What can hang from each mark:
R: C
V: D H Q R Y
D: T
C: Q R
Y: C
Q: C V
H: C

Every row comes from one small tree of marks. The marks that hang from a mark follow it in brackets, in alphabetical order. Every link used is in the known rows. Which tree was each row made from?
Known rows:
R[C[Q[V]]]: [ -3  -1  10 -15  18  -2   9  14 -13   8  -6 -12   8   7   2  -1   1  22
   0  15 -10]
D[T]: [  5  16   8 -30  -6  -4 -24   1  12  19 -29 -19  17   4   4  -6  13  -2
 -22   7 -11]
V[D H[C] Y]: [  3   6  -5   4 -12 -16  -9  -4  31   6 -20   2   7 -16   1   5   2  -8
 -10   4  -7]
V[D Q Y[C]]: [-14  18 -10  22 -17   4   4 -22  -6  -3   6  35   9   8 -11   2 -13  -4
 -23  -8  -2]
V[D]: [ -7  -8   0 -26 -14  -2 -11   2  23  18 -39   7  15  20  -5  -6   2  -1
 -12   4  -6]
Q[C[R] V]: [  8 -20   7 -11   6  14   6   0  -2  12   7 -20  -7   8   0 -10   4  14
  24  16  -5]
H[C]: [ -4   6  10 -18  -2 -10 -23   9  34  25 -37 -17  13 -13   0  -9   9  11
 -11  25  -7]
V[D Q Y]: [ -7  12  -2   4  -6  -4  11 -15   7   2  -4  21  10  18 -14  -2 -10  -8
 -19  -5   6]
C[Q[V[D H Y]] R]: [ 17  -3  -4   1   5  11  24   0  -4  -8   8  -4 -10  -1   6   3   9  -6
  23  -6  15]
Y[C[Q[V[H]] R]]: [ 13  -2  -8   9  -4  20  -4   4 -12   6  -4 -15  -7 -18  16  -3  17   9
  10   3   7]
Y[C[Q[V] R]]: [  4   2   4  -2   6  25   1   8 -16   9   5 -11  -3  -9   6  -6  10  16
  17  11   8]
V[D[T] H Y[C]]: [  3  19 -11   9 -25   0 -16 -17  -3  -7  -3  15   7 -10  12  10   2 -18
 -27 -15 -15]
Q[C[R] V[H Y]]: [ 18  -9  -2  14   6   7  14  -6  -8   3  16 -15  -8  -8   6  -4   7   4
  23   5  -6]
H[C[Q R]]: [  8   9  10 -14  16  -1 -11  21  22  17 -15 -20  -2 -14   8 -12  14   1
  17  23  14]
H[C[Q[V[D Y]] R]]: [  7   4  11  -7  18  11  22   5   7  -8  22  -8 -15  -7  -3   4  -2   7
  33   8  15]
V[D H Q R Y[C]]: [-17   7 -17  42 -17  -6  -7 -17 -10 -17  16  35  -2  -4  -9   4 -14 -15
 -20 -21   8]
R[C[Q]]: [ -4  10   5 -15  16 -16  -4  20   0  14 -21  -1  17   6   4  -6   3   6
  -7  16  -7]
V[R]: [-16  -2   5 -14   5 -10 -22  15   9  21 -25  -1  12   4 -10 -15   5   5
  -6  10   6]
V[D[T] H Q]: [  9   1  -6  -7 -28  -3 -19 -21  18  -4 -18  -4   0  15   6   6   4 -23
 -39 -20  -2]
Q[C V[H R Y]]: [ -1 -10  -1  16  11  -2   7  -1 -12  -5  26  -6  -7 -15  -8   2  -9   6
  12   0  -6]
R[C[Q[V[D H Y]]]]: [  3   0  -5   5   7  -8  24   1 -15 -12   7   8   2   4   4  11  -7   5
   1  -5 -10]
H[C[Q[V[D[T]]] R]]: [ 14  -1  18 -29   7  14  -1   5  12 -11  18 -29 -21   1   8   5   6  -3
  17   3   8]

Which tree is each row?
[-10   4  11  -5  22   1  15   9   2 -16  31   0 -12 -13 -17  11 -15  10
  22   3  13] | H[C[Q[V[D R Y]]]]
[ -9   5  10 -19  14 -16 -12  17  -9 -18  12  11  -2  17   1   5 -12 -14
  -8 -10  -4] | V[D[T] R[C[Q]]]
[ -2  19  -5   9   4  10  10   4 -12  -2  13  25   2  -1   3  -2  -2 -11
  15  -2  12] | V[D Y[C[Q R]]]
[  2  12  -3   0   5  13 -11  14  -5  15 -11   1   5  -9  10 -11  11   0
   8  11  11] | Y[C[Q R]]
[ -8  -4   9 -18  22   7   1  16  -7   5   1 -16  -3  -2 -11  -2   1  17
  10   8  15] | C[Q[V[R]]]
[ -3  -1 -13  15 -21  11   5 -17  -9  -2  -2  14   5  -8   0   8  -2   6
 -11  -8 -11] | Q[V[D H Y[C]]]
[-21  14   8  12  22 -29  -4  16 -14   6   1  19  16   3  -9 -11  -8   6
  -4   9  -6] | V[R[C] Y]
[  3  -6  10 -35 -13  10  -5  -8   6   1 -12 -15   1  20   0   6   3   4
 -11  -4 -11] | Q[V[D[T]]]
[ -2 -27  -1   1   1   1 -10   1  -2   2   7 -16  -9  -6  -5  -1  -4   7
   9   2  -7] | Q[C V[H R]]
[ -5 -12  -7  18  -3  -7 -17  -5   7  -3  10  -1  -7   1  -6  -4  -9 -11
 -12  -6   0] | V[H Q[C] R]
[-10   4  -7  28  -5 -19  -9  -9  18 -13  12  13  -9 -10 -12   4 -13 -14
 -12 -11  11] | V[D H[C] Q R Y]
[ -8  -1  -8   9  -5 -16  -7   1   8   0 -11  19   5   0  -7  -1  -2 -14
  -6 -10   6] | V[D H R Y]
[ 13  -7 -10  25  -7  -1  12 -20   4 -12  23  16 -10  12   0  -2  -9 -26
   3 -14   2] | V[D H Q[C[R]] Y]
[ 16 -21  -4  10  -4   9  19 -11  -4  -8  21   1 -14   6   4   2  -2  -8
  24  -5  -7] | Q[C[R] V[D H Y]]
[  8   3  -3   2  -2   0   5  -6   0  13 -18 -15  12 -11   0   0  12  14
  -5   6  -4] | Q[V[H Y]]
[ -7 -19   7  -6  -7 -13 -13  -1 -10 -19   7  -4  -8  15   6   7  -3  -3
 -14 -15 -16] | Q[V[D[T] H R[C]]]
[ 22   3   3 -16  -6  -2 -19   7  27  -9  -5 -22 -17 -12  22   5  14 -27
   4  -6   7] | V[D[T] H[C[Q R]]]
[ 17 -21  -4 -13  -5  15   8   4   5  -2 -12 -13 -12   8  11   0  13  -4
  17  -4  15] | C[Q[V[D H]] R]
[-23  -9   7   6  14 -13  15   5 -20 -12  19  22   2  19 -14   1 -18  13
   6  -1  -7] | Q[V[D R[C] Y]]
[ -1  17  10  -3  28  -5  25  10 -23   1  12  -2  11  -1  -2   3  -6  22
   6  12  -8] | R[C[Q[V[Y]]]]
[-25  -3  -2  13  -3  10   5  -6 -22 -11  21  22   0   2 -16   4 -15  12
   3  -6   1] | Q[V[D R Y[C]]]
[ 12  14  -1  -8 -17  -8  -9 -13  10  -1 -14   2   9   1   7   8   5 -22
 -23 -15 -10] | V[D[T] H Y]
[-14 -14   0  18   2 -18  10   1 -16 -15  12  16  -1   8  -5   4 -11   6
   2 -10  -8] | Q[V[D H R[C] Y]]
[ 22   9   0   6  16  10  18   5 -10   5   4 -17  -4 -16   9  -2  17   4
  21   4  14] | C[Q[V[H Y]] R]
[  7   5  -7  27  -6  11   3  -7 -18   8   1  -3   1 -18  11  -6  15  10
   7   3   2] | Q[V[H Y[C[R]]]]
[ -8  -4  -4 -13  -7  23   5  -1  -9  -2  -1   5   0   3  -2   8  -7  12
   0   2  -3] | Y[C[Q[V[D]]]]
[ -1  -9 -12   2 -25  -6 -10 -15  24   6 -30   6   4  17  -2  -2   4 -14
 -31 -10   3] | V[D H Q]
